Each row was made from one small tree. The marks that hang from a mark follow it in brackets, in the order of their numbers. Every link used is in the known rows. Write each row's tree.
Known rows:
Q_420{Q_13{Q_193 Q_209{Q_362{Q_994}} Q_926}}: [-12  -2   8  10   4   1  -1 -18  21   8 -22  -7  -1 -10   0  -9   9  22
   8   8  -9  -4]
Q_491{Q_362{Q_994}}: [ -7   8  -7   1   4  15  14 -11   8  -7  -7 -10   0   8   3 -16  -5 -19
  17  13  -5 -15]
Q_170{Q_668 Q_926}: [ -3  24  -8  -3 -18  15   5   9  -3 -36  -3  -3  15   2  12  13  -2  19
  -7  -6  -8   7]
Q_491{Q_170{Q_668 Q_926} Q_362{Q_209}}: [ 19  20  -9  -4  -9  10   3  14  15 -22 -10 -18  12  10   3  -5   1   9
  -5  28  -1 -21]
Q_668{Q_170{Q_491{Q_362} Q_926{Q_13{Q_193 Q_209}}}}: [  2  -1 -14  12  15  -7   7   7   8 -21   1 -14  12  -7   9   0  11   5
   4  24   3 -16]
Q_362{Q_209 Q_994}: [  1   6  -7 -12  -4  18   5 -26  18 -17   4  -8 -17   7  10 -37  -1  -1
  18   2   3  14]
Q_491{Q_362{Q_209 Q_994}}: [  5   7  -5  -2   0  17   7 -12  14  -8  -4 -15  -6   6   5 -31  -4 -14
  17  17   1  -9]
Q_491{Q_170 Q_362{Q_209 Q_994}}: [ 11   6 -10  -9   7  11  11 -13  25  -6  -8 -17  -7  16   1 -31   1 -12
  15  31   3 -21]
Q_926{Q_13}: [-10   9  -8  -3   9   5  13 -12   5 -21  -8  -2 -18  -6   3   2  -2  -7
  11  -4   2  12]
Q_926{Q_13{Q_193 Q_209{Q_362{Q_994}} Q_420}}: [  2 -17   8  12  -5  -2   4 -11  17  -2 -17 -12  -4 -16   4 -10   4   8
   9   0 -15  -5]
Q_13{Q_193 Q_420 Q_926}: [-24 -18   6  40  -9   4  -3  -7  11  14 -25 -10   5  -6  13  -2   1   4
 -13  -2 -13   5]
Q_170{Q_668}: [-11  11  -8   2 -10  19  10   1   0 -23  -7  -2   1   3  11   8  -7   6
  -1  -6  -4  16]
Q_420{Q_13{Q_193}}: [-16  11  -1   1  12   6  13 -19   6  -5 -13  -4 -15  -7  -3  -3   5  14
  10   1   4  11]
Q_13{Q_193 Q_209 Q_420 Q_926}: [-15 -32  12  53 -17  -3 -11  -8   7  20 -28 -13   7  -6  19   3   9  15
 -14  -2 -15   6]
Q_668{Q_170{Q_491{Q_362{Q_209 Q_994}} Q_926}}: [  2   6 -20  -3  11   8   8  -1  17 -27  10 -12  14   4  10 -21   5  -6
  11  24   5 -15]
Q_170{Q_491{Q_362} Q_926}: [ -5  20  -3  -4  -1   3  11  15  -4 -33  -4  -5  25  -6   9  -3   9  -4
   6  19  -4 -19]
Q_491{Q_170 Q_362}: [ -3   7 -13   5  13   5  18  -5   9  -3 -18 -10   0  16  -3  -5  -2 -13
  11  24   1 -17]
Q_491{Q_170{Q_668 Q_926{Q_13{Q_193 Q_209}}}}: [  8  11  -5  -2  -7  -1   6   8   9 -24 -11 -11   4   1   7  14  10  28
  -9  11  -6  -6]
Q_668{Q_170{Q_491{Q_362{Q_209}} Q_926{Q_13}}}: [  4   8 -19  -1  16   0   7   5  15 -31   6 -12   8  -5   7 -10   6  -7
   8  24   8 -12]
Q_362{Q_209}: [ -2   7  -8   3   0  13   4 -18   7 -16  -5  -7 -15   6   8 -23  -4   2
  12  -1   8  23]
Q_926{Q_13{Q_193 Q_209{Q_362} Q_420}}: [  1 -17   7  20  -3  -5   3  -7  11  -1 -21 -11  -4 -16   2  -3   3  11
   6  -1 -13   1]

Write each row's tree:
[  5   9   7   4  -1 -10   4  20  -3 -27  -8 -13  18 -20  11   3  18  11
   1  23  -6 -23] -> Q_170{Q_491{Q_362} Q_926{Q_13{Q_193 Q_209}}}
[-11 -24   3  37 -15   2  -8  -9  17   9 -30  -5  17  -2  10  -2   0   1
   0  -3 -21   0] -> Q_13{Q_209{Q_362} Q_420 Q_926}
[ 11  21   3 -18 -21  16   1  26  10 -43   5 -12  29 -10  17 -11   9   7
  -4  24  -8 -22] -> Q_170{Q_491{Q_362{Q_209 Q_994}} Q_668 Q_926}
[-14  -1   7  17   6  -1  -1 -14  15   8 -27  -6  -1 -11  -1  -1   8  24
   5   7  -7   1] -> Q_420{Q_13{Q_193 Q_209{Q_362} Q_926}}
[ 18  14  -5 -11  -9   6   6  10  20 -23  -7 -16  12   4   5   5   8   4
  -1  28 -10 -36] -> Q_491{Q_170{Q_668 Q_926{Q_13{Q_209}}} Q_362{Q_994}}
[  6   0 -17   4   9   1   5   6  19 -27   4 -13  12  -8   7  -9   7 -11
   4  22   4 -14] -> Q_668{Q_170{Q_491{Q_362{Q_209}} Q_926{Q_13{Q_420}}}}
[ -4  -6   3  16   4  -5   5 -10   0  -8 -13 -11 -18 -11   8   3   8  15
   5  -1  -1  11] -> Q_926{Q_13{Q_193 Q_209}}
[  1  -5 -22  16   6   1   4 -13  14 -19   1  -8   1   3   7   6   3   3
   4  -1   0   6] -> Q_668{Q_170{Q_926{Q_13{Q_209 Q_420}}}}
[ -1   3 -25  10  12   0   6 -13   9 -23   3  -7  -3   5   7   5   3   7
   8   2   4   7] -> Q_668{Q_170{Q_926{Q_13{Q_209}}}}
[-14 -26   3  43 -18   3 -10 -12  10   8 -23  -6   8  -1  18   6   6  -1
  -8  -7 -14  10] -> Q_13{Q_209 Q_420 Q_926}
[-12 -29  12  47 -14  -3  -9  -5  14  21 -34 -12  16  -8  11  -6   2  17
  -6   1 -22  -3] -> Q_13{Q_193 Q_209{Q_362} Q_420 Q_926}
[  6  19   0 -15  -6   7   5   9   8 -34   3 -10  20  -6  12 -24  11  -3
  10  24  -3 -21] -> Q_170{Q_491{Q_362{Q_209 Q_994}} Q_926}
[-23   8   2  12  10   4   4 -15  13   2 -20  -4 -10  -9   1   2   6  14
   0   4   0   8] -> Q_420{Q_13{Q_193 Q_926}}
[-16  -3   7  22   3  -1  -2 -16  10   7 -22  -7  -8 -10   6   5  13  23
  -1   4  -2   9] -> Q_420{Q_13{Q_193 Q_209 Q_926}}
[  1  12   3 -13 -21   6   4  26   7 -48  -1  -2  25 -23  16  16  12   6
 -12   4 -13  -8] -> Q_170{Q_491 Q_668 Q_926{Q_13{Q_420}}}
[  0  23   0  -7 -16  11   7  32  -3 -41  -3  -7  35 -10  15   9   7   5
  -7  19 -10 -21] -> Q_170{Q_491{Q_362} Q_668 Q_926}
[  8  21 -11  -2  -5   9  11  15   8 -21 -13 -12  18  12   2   9   1   4
  -4  24  -6 -26] -> Q_491{Q_170{Q_668 Q_926} Q_362}
[  4  15  -3  -3 -23  11   2  13   8 -36  -5  -6  12 -12   9  20   1  11
 -11  -7 -12   1] -> Q_170{Q_668 Q_926{Q_13{Q_420}}}
[ -5   2   5  -1   7   3   8 -21  15   0 -16  -7  -6  -9  -4 -13   8  23
  18   5  -6   0] -> Q_420{Q_13{Q_193 Q_209{Q_362{Q_994}}}}
